Each row comes from the steps of one walk. Every step used is in the known rows, and no mark comes twice. Write the walk behind each row, first mark first.
In the rows, 128 means zero.
Known rows
legu > sibur > roda: [ 82 101 197 117  84 132 105 113  79  82 180 140 101  70 193 154 149 151
  97 103 127 188 111 149 136 141 142 148 133 129  78  98 159 100 103  97
 152 174 124 133 141 135  87 120 149 125 119 116 136 157 142  94 125 127
 114 141 165 117 160 112 166 101 117 113 139 146  60 126 168 116]
fuze > roda > sibur > fedoso: [111 148 130 139 121 150 120 154 151 129 193 114 104 190 119  80 123 158
  79 112 154 177 118 112  37 143 109 107  83 161 112 122 112 102 123 150
 144 118 114 175 123 122 131  96 148 130 124 127 154 121 143 135 131  75
  80  73 175 150 104  88 112 151 137 184 124 121 150 127 166 109]
faza > fedoso > sibur: [103 129 179 116 108 141 120 112 127 118 158 122 185 118  97 124 103 135
 175 113  98 135 103 162 148  80 149 166  91 139 132 154 128 187 121 110
 113 125 128 170 156 151 139 154 111 155 143 114 102 122 103 124 141 144
 167 118  68 114 149 156 127 148 158 111 180  44 104 111 102 128]
sibur > legu: [143 114 171 142 138 142 105 129  76 109 116 154 122 110 108 148 103 137
 122 118 118 151 108 112 125 130 158 170 122 136 123  94 108  81 104 106
 108 163 134 137 140 108  92  96 152 120 158  99  83 179 112 130 119  59
 101 117 101 103 180 131  68 137 167 117 131 146 108 104 131 123]
bivod > faza: [124 137 155 145  97 117 152 114  86 116 134 132 148  99 120 112 107 116
 151 118 141 102 105 141 121  91 152 180  86 112 123 113  95 111  89 104
  70 142 162 165 137  80  99  59 109 117 128 165 162 158 102 100 149 116
  85 113 140  92 195 146 100 116 147 148 130 192 144  81  83 113]
tovu > legu > sibur > roda: [ 98  87 145  92 117 115  98  97 116 102 144 111 130  85 178 192 165 189
 103 113 109 158 100 155 135 150 134 107 144 131 128 146 159 126 114 139
 144 122 150  90 142 141  84 134 158 103  99 120 106 137 162 153  88 107
 100 139 118 126 149 164 160  98  91  65 136 188  48 169 153 125]
roda > tovu > legu > sibur: [102  87 168 131 147  84 106 124 152 152 104  82  78  89 127 137 110 115
  71 175 188 115  89  98 156 166 156 100 162 137 161  99 139 149 130 139
  88 103  98 117 120 149  92 174 149 100 127 127 112 136 120 142 103 127
 147 171 101 133 111 133 112 137 116 100 114 186  87 170 178 105]
faza > fedoso > sibur > legu > fuze > roda > tovu: [169 129  70 136 159 134 117 140 151 144 108 140 128 128 115 133 125  88
 122 164  98  84 190 131 177 140  90  99 169 105 157 133 106 158 151 113
 157 111 115 117 119 141 164 145  95 156 117  91 106 103 111 147 151 178
 212 100  96 134  74 105 117 136 129 126 104  37 180 107 112 149]
legu > fuze > roda: [131 129 138 120 112 145 201 123 118 131 117 213 134 101 137 141 111 129
 166 154 157 137 131 139 122 159 147 118 137 113 134 131  86  63  82 102
 131 161  90 129 111 124 128  83 143 111 145 160 176 136 117  95 116 141
 111 147 187 125 172 100 158 163 135 168 111 170 114 105 127 150]
tovu > legu > sibur > fedoso > faza > bivod: [109 124 132  90 116 134  96 122 145 121  85  67 103 164  89 127 164 137
  99  99 156 143  99 141 144 106 142 155 134 194 132 133 161 171 125 200
 136 132 160  65 142 105 101 151 150  80 120 112  93 107 147 149  90 120
  92 153 134 116  96 153 183 132  88  97 115 141  97 179 138 122]
fuze > roda > tovu > legu > sibur > fedoso > faza: [122 155 105 103 148 114  98 151 190 141 109  49 105 156 132 116 158  92
  94 130 172 103 118  64 129 176  86 108 153 160 144  90 130 167 196 208
 151 107 111 106 132 144  93 162 145  83 102 122 135 112 144 148 110 139
 120 147 182 141  67 108 141  96  49 140  77 173 127 165 165 148]
tovu > legu > fuze > roda > sibur > fedoso > faza > bivod: [149 139  51 103 145 144 169 148 176 133  90 116 120 213 104 120 164 145
 125 115 140 133 146 138  96 118 106  86 137 158 128 171 144 105 121 168
 153 121 151  74 114 110 146 122 152  97 125 133 145  84 169 156  99  99
  84 123 170 156  79 118 185 155 105 144  87 135 153 173 144 136]
faza > bivod: [ 65  89 201 107 127 154 115 103  90  92 155 176 131 125 122 147  95 160
 136  82 195 156  85 166 110 109 194 184  89 173 105 113 141  77  70 109
  76 163 133 124  79  91 117 101 146 127 167 124 154 166 109  89 116 107
  79 159 138 131 163 110 162 179 175 148 106 109  92 112 103 123]
fedoso > sibur > legu > fuze > roda > tovu > vukeba: [184 140  75 158 164  89 175 132 125 141  89 163 119 100 174 135 137 114
 170 185 113  95 175 112 139 170 104  64 163  58 147 106 149 122 146  97
 140 128  84  75  96 161 150 155 145 145 158 122 118 136 104 119 146 139
 172 136 118 121 108  67 103  93 126 137 100 116 142 120 134 129]
sibur > fedoso > faza > bivod: [118 141 178  95 111 173  95 132 111  95 112 114 142 188  87  99 126 106
 155  58 155 149 104 119 115  80 156 221  82 210  92  96 150 120 130 163
 127 169 161 135 125 100 140 117 128 113 170 124 112 124 117 108 122 120
  69 159 157  95 147 110 142 152 140 131 120 117 136 130 113 132]
faza > fedoso > sibur > legu > fuze > roda > tovu > vukeba: [165 162  81 124 134 121 159 148 137 146 134 165 133 134 143 132 126 114
 152 171  81 107 197 115 175 142  98  62 163  95 167 110 134 152 179 114
 149 118 103 107  89 149 176 173  97 158 109 101  96 122  92 158 170 162
 182  99 101 141 100 117 125 123 117 127 119  42 172 110 114 161]
bivod > faza > fedoso > sibur: [144 136 129 133 105 111 144 129 126 137 144 107 174 116  94  99 133 105
 148 109  92  89 123 160 146  44 131 175 101 102 131 148 122 189 126 112
 106 101 169 190 156  95 139 107  81 152  93 116 144 105 109 117 153 172
 154  95  95 103 154 159 127 129 147 129 171  96 151  91  61 115]
legu > fuze: [140 128 168 130 107 130 183 119  64 135  87 203 111  82 108 120  80 128
 176 144 165 160 108 129 159 136 179 142 126 112 131 143  97  65  69  88
 109 177 104 129 139 142 139  92 126 130 172 163 143 133  99 109 129 137
 125 186 132 101 176 136 124 174 150 140 142 172  94 121 132 132]
legu > fuze > roda > sibur: [140 131 103 151 121 119 202 140 133 143 144 196  95 128 140  88 115 135
 123 163 176 176 143 130 101 158 138  85 116 105 113 151 116  58  82  98
 139 128  86 127 121 134 154  93 146 117 152 168 172 113 143 104 130 117
 119 118 178 132 122 106 160 160 141 190 124 143 122 120 155 123]
tovu > legu > sibur > fedoso > faza: [139 136 133 102 125 129  97 121 142 119  72  46 109 151  85 104 165 125
 121 108 117 145  86  92 144 119 118 156 128 174 142 148 126 182 138 192
 153 122 156 114 169 128  93 154 149  85 137 118  78 108 137 170 103 122
 107 156 115 116 128 172 142 112  80  95 136 184  81 170 163 113]
tovu > vukeba: [ 97 152 214 126  83 122 175 121  62 110 171 191 140  80 125 121  85 178
 225 128 124 173  83 130  93 111 182 141 104 138 129  83 134  94 105 101
  55 177 106 171  99 136 137 150 166 131 162 180  92 175  81 121 129  90
  64 153 140 107 202 137  95 146 148 118 169 146  84 128 146 151]
bivod > faza > fedoso > sibur > roda: [118 130 116 136  91 132 114 110 105 114 159 124 196 100 142 147 159 129
 158  89  52  89 153 167 153  58  96 183 104  79 111 144 133 165 131  99
 136 123 186 155 150  92 139 107  88 167  88 122 136 144 131 108 160 167
 144  80  95 106 171 150 141  93 127 100 153  95 160  76  63 117]

Which walk is each row?
[139 122  73 133 141 115 190 141 146 141 123 156 118 138 134 136 132 173
 128 156 154 142 129 137 103 171 134  51 130 115 158 201 104  96 104 138
 125 108 114  85 122 134 134 111 154 113 124 154 150 117 167 145  99  98
 112 121 153 150 113 142 158 142 111 155 122 175 109 149 159 133] | tovu > legu > fuze > roda > sibur
[145 161  70 116 146 145 178 153 152 122 114 165  88 196 118  75 144 110
 133 142 160 161 171 137  91 119 115 119 117 150 102 139 140  81 125 135
 177 143 113 101 110 106 169 110 135 120 137 145 179 102 152 104 126 104
 101 128 209 145  80  77 194 160 140 212  99  98 162 128 130 144] | legu > fuze > roda > sibur > fedoso > faza > bivod
[125 101  94 123 128 132 108 101 136 135 129 136 162  94 168 181 129 136
 157 128  66  98 159 155 167 130  89 113 160 100 144 176 133 150 153 105
 159 115 127  96 125 172 168 187 106 165 113 119 118  89 133 158 148 179
 193 135  52 147 122 154 134 116 109  58 147  89 145 149 108 141] | faza > fedoso > sibur > roda > tovu > legu > fuze
[125 145 167 140 110 145 111 146 120 135 147 112  80 162  85  59 108 139
  79 117 136 197 113 122  83 111 116 145  70 167 104 119 126 125 117 108
 135 138 119 195 133 130 140  97 150 127 146 104 104 142 123 151 134  81
  84  98 105 125 117 128  76 160 174 151 167 124 129 145 183  84] | roda > sibur > fedoso
[ 87 126 196 105 122 131 144 134 120 111 145 135 174 155 121  98 114 112
 198  56 172 140  93 133  96  85 209 196 102 190  58  85 164  79  77 139
  93 162 135 108 129  95 114 129 160 110 183 170 151 142 135  68 107 109
  75 186 181 108 154  95 188 130 149 149 118 117 105 120  99 148] | fedoso > faza > bivod
[145 173 184 124  92 155 106 152 112 108 108 103 152 150  71  76 124  94
 165  67 114 147  92  84 104  94 129 213  98 183  97  92 121 135 133 144
 151 165 140 172 164 129 119 116 126 112 176 136 100 122 116 121 127 101
  91 153 153 105 164 140  86 136 123 128 149 149 136 126 139 125] | sibur > fedoso > faza
[ 91 126 147 151 137 126 163 157 153 134 208 140 114 149 142 115 107 157
  98 122 172 172 108 127  45 155 143 109  89 139  94 129 132  86 107 126
 108 115 107 163 119 122 109 116 170 124 150 149 172 134 149 105 110  83
  95  92 184 151 113  87 139 137 144 196 124 129 101 119 160 132] | fuze > roda > sibur
[106 124 116  86 167 130  81 148 190 137 123  39  88 185 131 141 175  90
  75 119 202  91 117  98 107 161 117 122 144 179 129  91 163 152 171 191
 133 116 118  74 102 103 106 179 145  89  97 124 157 111 146 121  93 146
 108 149 189 157  76  79 186 120  77 142  60 143 153 162 144 128] | fuze > roda > tovu > legu > sibur > fedoso > faza > bivod
[ 82 121 167 118 103 158 101 111 121 105 182 152 194 105 146 165 130 171
 158  79  62 140 124 181 131 100 127 173  86 124 106 144 141 172 142 102
 159 137 146 167 154 151 149 154 111 170 126 113 114 120 135 120 149 156
 151 110  82 139 149 143 133 110 126  85 166  51 128 101  88 129] | faza > fedoso > sibur > roda
[118 142 155 141  83 131 129 138  98 132 141 128 156 133  85 122 121 107
 131 109 115 111 100 144 145  53 150 190 106 127 139 132 101 156 110 115
  86 125 185 191 132  73 120  99  72 143  94 150 134 156 101 117 150 134
 118 101 124 101 181 181 115 146 152 141 157 128 161  80  73 130] | bivod > faza > fedoso
[126 111  87 147 133  98  85 107 137 129 141  83 190 112 141 167 154 142
 139 113  63  50 136 151 150  86  80 131 138  93 145 144 143 180 173 132
 121  92 178 149 134 118 134 136  67 170  65 132 131 110 145 138 159 178
 157 106  88 144 140 171 119  82 112  79 139 141 178 123  84 114] | bivod > faza > fedoso > sibur > roda > tovu > legu
[158 141  97 127 128 148 127 117 112 131  91 148 149 118  94 119 117 121
 157 150  58 142 181 147 191 113 124 150 148  94 155 167 103 171 106  85
 157 125 143 127 153 147 150 121 104 150 146  83  74 110 106 142 159 161
 189 113  47 131 119 140 111 138 147  86 167  52 132 106  99 125] | faza > fedoso > sibur > legu > fuze
[150 136  59 124 137 141 167 130 158 150 104 134 111 167 102 134 150 165
 114 152 135 144 152 123 102 147  96  65 127 142 171 194  90 119 124 139
 147 105 128 107 121 136 152 101 143 104 107 128 130 105 146 182 107  97
 104 103 137 139  93 138 119 167 115 145 119 183 134 173 163 119] | tovu > legu > fuze > roda > sibur > fedoso
[129 125 115 166 144 137 144 168 142 129 169 114 107 165 163 131 131 164
  63 114 134 165 132 100  52 161 108  88 111 122 116 111 121  85 119 141
 127 119 118 138 113  97 100  87 167 114 134 122 141 158 169 132 117  53
  93  55 169 139 104  88 117 124 141 172 115 112 114 114 145 119] | fuze > roda > sibur > legu
[161  96 147 166 147 120 124 109 119 101 100 129 156  94 145 144 135 142
 147 107 101 127 135 137 138 128 144 155 122 115 121 134 141 145 103 104
 143 119 136 120 171 145 101 107 152 140 169  85  81 133 124  93 114 104
 150 121  69 110 146 110  71 109 160 108 137 104  96 115 118  98] | fedoso > sibur > legu
[132 123  42 131 134 109 136  94 120 146 102 121 163  98 148 155 145 114
 148 145  70  65 167 155 173  96  89 112 146  51 142 162 137 170 163 114
 133 104 159 124 145 119 157 136  70 156  71 139 144 102 133 123 156 194
 185 138  67 134 124 173 142  91 105  90 133 137 190 125  77 126] | bivod > faza > fedoso > sibur > roda > tovu > legu > fuze
[156 144  94 124 150 149 130 121 140 128 117 161 149 128 115 153 140 130
 142 148  72 117 182 137 166 126 102 135 134 103 155 166  97 154 133 114
 168 118 142 120 146 131 138 133 111 141 108  92  99 113 117 134 139 163
 177  89  91 130 103 121 137 135 132 140 132  45 129  92  93 158] | faza > fedoso > sibur > legu > fuze > roda
[131 127 128 137 139 125 167 135 109 147 128 192 105 100 144 132  96 101
 145 196 193 119 142 113 142 180 143  92 169  96 123 105  98  70 116 108
 114 153  62 125  73 141 145 122 104 134 139 167 194 137 109 102 136 160
 149 160 178 125 139  79 124 158 133 186  90 165 150 126 143 143] | legu > fuze > roda > tovu
[101  75 128 139 139 100  76  93 130 119 137 118 168  73 201 190 128 152
 138  98  97  93 116 151 113 152 115 111 135 101 101 139 170 145 152 115
 144 112 115  99 138 181 123 162 146 149 151 145 152 111 152 111 122 130
 163 176  68 136 141 123  98  80 115  77 125 156 111 156 125 111] | fedoso > sibur > roda > tovu > legu
[103 106 137 106 159  93 128 142 168 150 151  89 106 119 154 160 132 124
  66 148 194 114  91  98 108 186 126  75 164 124 166 105 122 134 141 164
 105  90 102 105 103 131  91 156 149 113 111 121 156 135 138 144 100 142
 130 142 167 164  87 101 142 122  99 146  88 182  98 166 161 137] | fuze > roda > tovu > legu > sibur
[128 131 134 187 132 114 125 163 122 126 139 135  75 133 130  90 101 146
  79 133 124 187 135 108 101 139 152 111 117 133 101 122 141  86  95 105
 114 133 122 156 140 126 107  81 159 129 167 110  88 148 138 136 127  41
  96  79  99 118 119 138  80 129 184 129 163 104 105 133 167  87] | roda > sibur > legu
[131 128 136 123 143 105  79 148 156 152  84  49  82 134 110  96 130  66
  92 152 160 100  95  72 155 150 111 125 162 172 132  99 140 163 166 178
 125 121 115 119 148 148 113 187 138 102 130 143  92 118 116 168 113 140
 138 173 120 119  94 152 110 109  85 103 115 178 123 181 186 129] | roda > tovu > legu > sibur > fedoso > faza
[ 74 113 154 123 112 134  70 127 129 127 171 122 176  96 163 153 112 126
 137 110  91 119 130 155 131 116 115 146 127 121 103 119 155 149 176  91
 160 126 122 160 124 171 148 178 106 180 124 104 127 124 123 115 167 171
 172 133  71 146 120 132 121 124 134  81 157  57 132 122 102 139] | faza > fedoso > sibur > roda > tovu
[124 115 119  99 159 131  73 129 166 159 125  64  87 150 135 149 145 117
  51 148 184 119 109  96 121 182  92  93 153 153 155 115 121 164 166 178
 128  94  98 107 106 136  96 159 126 111  85  99 128 125 139 161 118 138
 125 129 152 143  96  95 110 135  81 134  71 182 124 153 169 132] | fuze > roda > tovu > legu > sibur > fedoso
[ 70 120 172 118 108  96 108 134  76 120 176 135  83  49 211 148 130 152
 114 150 135 167 121 133 122 163 135 105 146 105  81  43 193  94 145 101
 130 160  73 142  84 147 108 195 148 131 128 149 125 176 119 104 156 125
 123 162 154 147 140  98 136  88 113 111 135 146  86 142 156 127] | legu > sibur > roda > tovu > vukeba
[167 178  61 119 135 133 183 146 168 159  79 113 126 184 105  96 155 138
 138 136 121 140 144 106  87 148  95  89 145 139 141 174 107 112 140 167
 177 114 140  92 167 136 162 123 158 110 131 154 125  80 170 155  98 103
  96 116 170 139  94 154 149 130  79 148 113 185 144 163 167 141] | tovu > legu > fuze > roda > sibur > fedoso > faza
[166 138  98 154 126 119 122 121 125 119 107 100 160 123  87 123 144 110
 138 126  69  82 147 148 148  70 102 183 120  90 150 137 113 193 135 121
 110 103 192 161 149  85 135  93  84 145  95  84 103 135 119 130 163 149
 140  82  79  98 139 163  98 113 152 122 147  92 158  82  63 110] | bivod > faza > fedoso > sibur > legu
[130 103 131 133 146  98 138 115 106 164  57 153 104  85 120 139  83 113
 135 177 170  96 111 109 164 162 148  94 175 118 164 144  94 100 116 109
  76 140  91 106 110 158 135 138 118 125 154 159 128 136 115 148 123 131
 160 197  91 118 135 159  92 146 143 116 121 198 122 165 152 133] | roda > tovu > legu > fuze
[190 145  29 147 164 114 145 142 148 154  90 121 138 119 113 122 139  58
 109 164  86  40 211 118 174 123  79 121 172  68 163 139 109 168 156 125
 128  93 146 131 120  92 152 108  59 141  73 106 144 120 128 130 171 192
 190  84 118 128  96 117 125 109 136 147 118 100 210  71  83 137] | bivod > faza > fedoso > sibur > legu > fuze > roda > tovu
